Known rows, with every step that occurs:
muzer funu zofo kotap vazug subad: [-14   2  -1 -12 -16  29 -22  -4  -2   6  -8   1  11  -2   0 -11  30  29
  -1 -10 -18]
zofo funu zodu bezu dabogav: [ 31   8   2   4   4 -13  25  -2  -3 -15  24  -8 -17  -6 -11 -19   5   9
  19 -20  -2]
vefega vazug subad zofo funu zodu bezu: [  6 -10 -39   1   7  -6  31  -3   2  -8  26  13  -7   1 -12 -17 -28  10
   6 -28   9]
kotap vazug subad: [ 19  -2  -9   3  10  26 -35   1   1  -3 -16   5   6  -5  -4 -16  -8  41
   6 -19 -36]
subad zofo kotap vazug vefega zodu: [-14  -6  -6   6  27  33 -40   9  28  -7 -14   6  10  17   2  14  20 -18
 -21   9   4]
subad zofo kotap vazug vefega zodu bezu dabogav: [  5  11 -10  -4  26  33 -15  15  20 -15  24   2  -8   3  -5  16   6   6
   6  13   4]
zofo funu zodu: [  5  -8  12  12 -13 -46  25 -24 -14  -5  -4  -9  -4   4 -13 -39  18  -6
   1 -47   6]
kotap vazug vefega: [ 15  10   0   4   9  12 -29  15  -3   8 -25  16   3  -1   3  16  58  -7
   9  15  -6]
muzer funu vazug vefega: [ 23  18  24   6 -42  -8  22  13 -13  34 -23  -7  -1   3   5 -19  37 -18
   6  26   2]
zofo funu zodu bezu: [ 21 -11 -26   3   3 -29  39  -5  -9   2  20   7 -10  -4  -8 -11   0  -9
  12 -42  11]
vazug vefega zofo funu: [-10   1  12  -5  -1 -26   6 -10  -8 -21 -21  -7   5 -11   7 -11   0 -41
 -21  20  -8]
kotap vazug subad zofo funu zodu bezu: [  6 -10 -43  -1   3  -4  19   4  -1   2  24  14  -7   1 -13 -10 -16  13
  10 -41   8]
badop dabogav: [ 22 -10  28  17  -9   7   7  -8  -8   7  -4 -20 -13  -3  18  22 -28  -7
  50   7 -20]
subad zofo funu: [ -1  -9  15  -6  -7 -33  11 -10  -3  11  18  -7  -5  -8  -3  -9 -52 -21
 -17   6   9]
subad zofo kotap vazug vefega: [-16  10   3  -6  11  24 -36  13   1  11 -10  17   7   1   4  36  71  -4
  -1  30  10]
subad zofo: [ 15 -14  14   6  -1  -2  -1   5  14  29  23  -6 -14   8   6  16 -64   8
 -11   4  24]
subad zofo kotap vazug vefega zodu bezu: [ -1 -11 -39  -3  31  30  -9  18  22   1  17  19   0   7   2  30   4 -17
  -6   1  14]
subad zofo funu vazug vefega: [  7  19  15   4 -31 -10   7   9 -13  23 -17  -1   2   6   0   6  16  -6
   5  26   2]
zofo kotap: [-21  -5  32 -10  15  -9  -4 -20  -8   5   8  -5   9 -10  11  32  50 -13
  -8   9  13]
dabogav bezu: [ 45 -36  16  10  21 -27  11  10  -7 -26   8   0 -17 -30  11 -28  11  24
  25  -8 -12]
vazug vefega: [ 49   2  23   8   1  -2 -10   7  -4  16 -15   1  -4  -5   8   4  57 -13
  -1  19  -6]
zodu bezu: [ 37 -12 -18   1  16 -11  25   7  -2  14  21  10 -12 -11   6  18 -22 -11
  12 -18   5]

Rows:
[-37  -6  15 -13  18  25 -18 -13  10  -1  21  -1  10   0   6  27   7  19
 -17  27  16]
vefega vazug subad zofo kotap
[ -3  -4 -41   0   5 -10  22   5  -5 -11   5  16  -4   1  -6   0  16 -12
  10 -29  11]
kotap vazug vefega zofo funu zodu bezu
[ 13  -8 -31   2   1 -17  32   1  -6  -8  10   9  -8  -1  -3  -6  16 -15
   5 -26  11]
vazug vefega zofo funu zodu bezu
[-60   3  -6 -12  20  15 -33   1   4   5   4  16  10   3   2  48   5   6
   4   2  21]
subad zofo kotap vazug
[ 19  15  -5   2   3  12   9  13  13 -11  20  -7 -11   5  -8  -4 -28   2
   8  10  -2]
subad zofo funu vazug vefega zodu bezu dabogav
[ 17  -2  -1   7  19  21 -13 -10   9 -23 -13   3   6  -5  -1 -30 -27  36
   0   5 -34]
vefega vazug subad
[-32  -2  19 -11  -4  19 -14  -9   2  16  20  -8   9   4   5  32   5  26
 -12  17  16]
funu vazug subad zofo kotap
[-51   8  22 -10   4   9 -10  -9  -5 -12 -18  -6  16   3  18  45  55 -15
 -13  33  15]
funu vazug vefega zofo kotap
[ 16   7   8   4 -26  -3   2  -9 -15   5 -18 -13   8  -2  -7 -32 -30  38
   6 -13 -37]
zofo funu vazug subad
[-16   0  -3   5  12  25 -34   5  21  -7 -26   7  12  20   5  22  43 -19
 -13  -4   3]
funu zofo kotap vazug vefega zodu
[ -8  -6   0  -9  -4 -10  -9  -6  -1   4  12  -2   2  -8  -9 -16 -51   3
 -15   1  -7]
kotap vazug subad zofo funu
[ 23 -14 -32   1  -1 -10  28   0  -2   6  28   6 -11  -1 -10 -17 -16  10
   5 -38   9]
vazug subad zofo funu zodu bezu
[ 14  20  18   4 -29 -17   9   5 -18  17 -26  -2   5   1   0   1  34 -11
   9  20  -7]
zofo funu vazug vefega
[  7 -10  -9   2   2  31 -30  12  17  17  15   2  -5   8  -2   4 -60  42
  -7  -2   1]
kotap vazug subad zofo
[-42  17  11   2 -34 -37  29  -9 -20  -1 -30 -12   9   8   3   2 -59  -8
   9  -3  -3]
vefega zofo funu vazug
[-27   4   1  -7   2 -20  -4  -6  -7 -24 -25   0   8  -9   4  -4   0 -38
 -16  17  -9]
kotap vazug vefega zofo funu
[ -8  -5   4  -7  -1 -12   3 -11   3  -7  14  -3   2  -8  -7 -24 -62  -1
 -19  14  -6]
vefega vazug subad zofo funu
[ -6  -1  -5  -6  14  32 -40  -5  -1  -6 -10   5  13  -7  -3  -1  23  39
   1  -9 -29]
zofo kotap vazug subad
[-21   4  -5   4  13  16 -24  12   8 -22 -38   5   4   6  17  23  10 -15
  -8  21   0]
kotap vazug vefega zofo
[ -7  13  25   5 -56 -30  50   2 -16  37 -15 -18  -2   7   3 -33 -44 -15
  13  -3  10]
muzer funu vazug
[  9  -9  10  -7  -8 -16   2 -10  -1   7  17 -10  -2 -10  -6 -23 -49  -1
 -21   4  -7]
vazug subad zofo funu
[  0   0   3  13  -2   9 -10   7  18   1 -19  -6   6  21  -1  -7 -17 -19
 -17   6  -1]
subad zofo funu vazug vefega zodu
[  7  16 -14   1   8   5   7   7   2 -29   8   0 -12   0  -9  -9  19   7
  17  -7  -3]
kotap vazug vefega zofo funu zodu bezu dabogav
[-53   7  25 -13  -8   7   4  -7  -5  -6 -14 -10  14   0  18  24  56 -28
 -18  39  20]
muzer funu vazug vefega zofo kotap
[-10  -7  -7   8 -14 -20   6 -13  -3  -3   5  -3  -3  11 -18 -36  -6  18
  -2 -42   7]
kotap vazug subad zofo funu zodu
[ 25  17  -2   3   6   6  11   9   7 -16  10  -8  -9   0  -8 -10  -9  -2
  13   5 -11]
zofo funu vazug vefega zodu bezu dabogav
